Known rows, with every step that occurs:
z/k/x: [-1.18 -3.40 -1.12 3.01 -0.64 -1.71 -1.27 1.96 2.79 0.94 -0.87 -3.80 -0.28 -3.02 -0.92 1.93 -2.68 3.16 4.64 1.28 -1.11 -2.94 0.33 -4.38]
b/x: [2.30 1.91 -0.81 -1.05 -2.39 -1.63 -0.83 0.48 -0.49 0.44 -3.18 -4.89 -0.69 0.34 0.10 2.38 -4.57 2.06 5.08 1.86 0.21 -0.05 0.80 -2.34]
y/c/r: [3.72 -0.42 -0.88 -0.45 -1.85 -1.84 -0.92 -0.45 1.31 4.64 0.00 -0.48 -0.59 -0.61 -1.03 1.63 -4.89 3.39 -4.88 0.23 -2.54 -3.39 -0.22 3.50]
b/x/q: [1.30 2.39 0.07 -1.01 -1.12 -0.13 -0.24 -0.44 -0.96 -1.96 -2.27 0.15 -1.70 1.17 0.10 -1.08 -2.64 1.96 3.19 2.33 0.51 0.25 -0.75 -2.27]
g/x/k: [-0.98 -0.38 0.69 -0.94 0.58 -0.04 0.51 -1.35 -1.36 -2.21 0.27 -0.05 -0.62 1.98 -1.46 -3.94 -3.11 1.23 -2.27 0.18 -0.81 2.44 -0.57 -1.96]
b/x/q/c/r: [1.56 2.35 0.04 -2.84 -1.22 -1.47 -2.26 -1.03 -0.24 2.73 -3.03 2.91 -2.20 0.95 0.17 -1.53 -2.02 1.35 3.40 -0.89 -0.83 -4.04 -1.70 3.38]
r/z/k/x/q/c/y: [0.26 -1.00 2.07 1.46 1.39 -1.80 -4.84 0.98 -0.06 3.74 -4.17 3.33 -1.30 -2.96 0.60 -0.51 0.92 0.16 1.35 0.20 0.17 -3.87 -1.63 0.61]
z/k/x/g: [-0.62 -3.85 0.08 2.28 2.10 0.20 0.72 0.86 2.03 0.07 -1.34 -3.01 -0.80 -3.31 -0.30 1.93 -2.24 2.73 2.24 1.23 -0.62 -2.21 1.26 -4.70]
r/z/k/x: [-0.54 -2.79 -1.15 2.69 0.22 -2.17 -2.00 2.56 3.22 3.83 -1.28 -2.33 -0.38 -3.37 -0.26 0.79 -1.05 2.88 2.21 1.02 0.21 -3.33 0.26 -2.59]
x/q/c/r/z/k: [1.59 -0.03 -0.62 -0.70 0.13 -1.79 -2.10 0.82 1.60 6.95 -2.36 4.30 -0.99 -0.47 0.09 -4.90 0.88 1.20 1.44 -1.03 0.44 -5.43 -0.89 2.57]
k/x/b: [-1.22 -0.23 0.62 1.11 -0.68 -0.35 -0.27 0.26 2.03 -1.48 0.63 -1.77 -0.18 -1.10 -2.16 -0.18 -3.78 2.32 -4.86 0.38 -2.48 -0.73 0.37 -3.47]
c/q/x/b: [-1.32 1.98 0.99 -1.47 0.12 -0.67 -0.07 -1.36 -0.41 0.17 1.48 -0.71 -0.51 0.58 -1.90 -5.47 -2.80 0.55 -0.40 -1.67 -1.47 -1.03 0.12 -0.96]
g/x/k/z: [-3.47 -2.34 0.60 -0.38 2.37 -0.56 -0.83 -0.40 1.80 -1.84 1.50 -0.97 -1.38 0.30 -2.09 -4.40 -3.18 1.37 -3.40 0.74 -0.86 3.13 -1.50 -1.99]
g/x: [1.08 0.03 -0.04 -0.54 -0.96 -1.66 0.93 -0.93 -1.00 -0.44 -2.62 -3.01 -0.46 2.81 -1.76 -3.64 -4.24 1.98 -1.66 1.49 0.66 -1.57 -0.17 -3.33]
q/c: [2.06 1.22 1.11 -1.74 -0.80 -0.37 -4.08 -0.23 -1.03 0.75 -0.74 -3.50 -0.04 0.82 -2.67 -0.69 -3.28 1.25 3.81 -0.72 -0.67 -3.38 -0.67 1.60]
r/z/k/x/q: [-0.91 -1.37 -0.22 1.98 0.86 -0.56 -1.14 1.23 2.10 0.77 -0.79 2.11 -1.48 -1.93 -0.16 -2.43 0.22 2.54 0.92 1.69 0.45 -2.41 -1.10 -2.50]
y/c/r/z: [4.33 0.59 -0.72 -0.86 -0.55 -2.49 -2.16 0.56 2.05 8.52 -0.66 1.08 -0.61 -0.90 -0.33 -0.74 -2.31 2.67 -7.32 0.15 -0.20 -3.53 -0.15 5.45]
q/c/r/z: [3.01 1.73 -0.02 -2.11 0.06 -2.83 -3.99 0.32 1.81 8.72 -1.65 1.68 -0.94 -0.13 -0.80 -3.25 -0.69 1.19 -1.88 -1.29 0.50 -5.09 -0.47 5.95]
y/c/q: [2.29 0.64 0.02 2.20 -0.84 -2.05 -1.68 -0.30 -1.38 5.04 -0.49 -2.06 0.09 -1.57 -1.29 -2.52 -4.59 2.49 -2.53 0.55 -2.17 -2.10 0.27 1.72]
z/k: [1.24 -1.72 -0.95 1.42 -1.31 -1.41 -0.57 0.96 1.40 2.43 -0.71 -2.85 0.44 -0.72 -1.71 -1.79 -2.84 1.96 4.45 0.65 -0.95 -2.89 1.04 -2.89]
y/c/q/x/k/z: [-3.49 -2.13 0.72 -0.71 2.92 -0.03 -2.35 -0.22 1.28 -0.78 4.17 -1.25 -1.46 -1.88 -1.46 -2.50 -2.96 1.51 -0.59 -0.69 -1.58 2.97 -1.95 1.35]

Rows:
[1.62 1.54 2.35 -0.44 -0.29 -1.38 -4.24 -0.37 -2.22 1.03 -4.77 1.52 -1.42 -0.79 0.50 0.69 -1.48 -0.19 3.20 0.73 -0.22 -2.10 -1.34 0.50] | b/x/q/c/y
[1.41 1.81 1.67 -1.97 -0.07 0.80 -3.46 -0.85 -1.66 -1.44 -0.61 0.32 -0.97 1.47 -2.25 -2.99 -1.86 1.12 2.86 -0.31 -0.28 -3.04 -1.89 1.48] | x/q/c
[0.17 0.37 0.27 -1.19 -0.19 -1.51 -3.10 -0.66 1.25 2.55 -1.28 2.90 -2.16 -0.43 -0.76 -1.35 -1.59 1.93 1.85 -0.91 -1.49 -5.12 -1.94 3.03] | k/x/q/c/r
[-2.38 0.31 0.79 -1.31 1.65 -0.41 -1.84 -1.21 -1.00 -0.12 3.40 -0.48 -1.01 -0.53 -1.14 -4.08 -1.66 0.49 5.19 -1.78 -1.27 2.01 -0.42 0.98] | c/q/x/k
[2.08 0.40 0.35 -0.98 0.61 0.32 1.07 -0.32 -0.55 -0.22 -3.09 -3.96 -1.10 -0.70 0.50 2.40 -3.68 1.89 2.59 1.75 0.44 0.13 1.61 -3.07] | b/x/g
[-0.63 -0.39 0.93 -0.22 0.32 0.62 -3.22 0.43 -0.54 -1.81 -1.45 0.54 -1.23 -0.46 -1.14 -1.10 -0.79 1.82 5.12 -0.25 -0.36 -3.82 -2.25 -0.73] | z/k/x/q/c
[1.51 2.95 1.13 -2.91 -0.94 0.65 -2.96 -0.52 -2.60 -1.88 -2.89 -0.09 -1.44 1.71 -0.51 -0.81 -2.01 1.12 5.51 0.11 0.50 -2.00 -2.01 0.59] | b/x/q/c
[-3.83 -2.37 0.70 -1.62 2.83 0.11 -2.41 -0.06 2.64 -2.53 4.73 -2.35 -1.50 -1.02 -2.22 -2.19 -2.60 1.16 1.98 -0.37 -0.89 3.14 -1.43 -0.22] | q/x/k/z
[-0.43 -2.26 -1.03 1.22 0.20 -2.51 -3.03 2.15 3.01 5.55 -2.33 -0.08 -0.96 -2.99 0.27 0.56 -0.37 2.47 2.99 -0.55 -0.16 -5.41 -0.69 0.27] | q/c/r/z/k/x
[1.32 1.15 0.17 -1.29 0.93 -2.25 -3.83 0.55 2.06 6.80 -1.68 3.80 -1.92 -1.01 -0.02 -2.79 0.43 1.63 -2.01 -0.74 0.64 -4.89 -1.57 4.88] | k/x/q/c/r/z
[0.81 -0.86 1.06 -1.00 2.53 0.72 0.40 -1.25 -1.52 0.68 0.62 -3.04 -1.16 -1.32 -0.32 -0.44 -2.86 1.84 1.58 -0.39 -0.03 -1.46 0.40 -0.01] | y/c/q/x/g
[-1.47 -1.90 -0.21 2.28 0.23 -0.21 -0.63 0.81 1.63 -1.55 -0.42 1.01 -1.41 -1.71 -0.74 -1.46 -1.07 2.78 2.79 1.82 -0.58 -2.02 -1.06 -3.86] | z/k/x/q
[1.47 0.53 2.75 0.27 0.50 -1.26 -4.69 -0.60 -1.33 1.59 -2.87 1.72 -1.07 -1.01 -0.90 -0.93 -1.29 -0.19 1.23 0.45 -0.89 -2.75 -1.25 1.12] | x/q/c/y
[-1.41 -0.38 0.78 -2.53 1.19 0.83 -1.53 -0.91 -0.35 -2.92 4.23 -1.84 -0.83 0.28 -1.71 -1.19 -2.23 0.96 4.52 -1.21 -0.89 2.47 -0.50 0.19] | q/x/k
[0.04 1.11 0.08 -1.36 -0.67 -0.04 -0.94 -0.25 -0.86 -1.75 -0.18 -1.41 -0.77 0.08 0.04 0.73 -3.29 1.32 3.37 0.46 -1.15 3.62 0.18 -1.22] | b/x/k
[-1.19 -0.04 0.81 -1.33 1.29 0.41 -1.47 -1.12 -1.87 -0.69 3.48 -0.55 -0.80 -0.72 -0.78 -2.01 -2.53 1.32 2.16 -1.63 -1.64 2.10 -0.96 1.89] | y/c/q/x/k
[0.37 0.80 0.63 -0.62 0.04 -0.18 1.19 -1.51 -1.43 -2.58 -1.85 1.51 -1.53 3.04 -1.40 -5.85 -2.31 1.89 -2.28 2.02 0.80 -0.93 -1.53 -3.09] | g/x/q
[-0.31 -0.35 1.08 -0.90 2.92 -0.07 0.17 -1.35 -0.63 1.24 0.39 -2.94 -1.37 -1.18 -0.65 -2.47 -2.11 1.09 4.56 -0.47 0.34 -1.69 0.97 -0.88] | c/q/x/g
[0.81 1.78 1.63 -2.54 0.11 0.64 -1.81 -1.42 -3.04 -2.50 -2.64 1.10 -1.36 3.23 -1.68 -4.59 -1.84 1.07 1.10 -0.10 0.73 -3.00 -2.58 -0.02] | g/x/q/c
[-0.96 -1.42 -0.66 1.65 0.71 -1.46 -1.03 0.95 2.90 2.93 -1.11 3.98 -2.00 -2.10 0.34 -2.79 0.42 2.59 0.33 1.07 -0.02 -3.45 -1.32 -0.90] | c/r/z/k/x/q
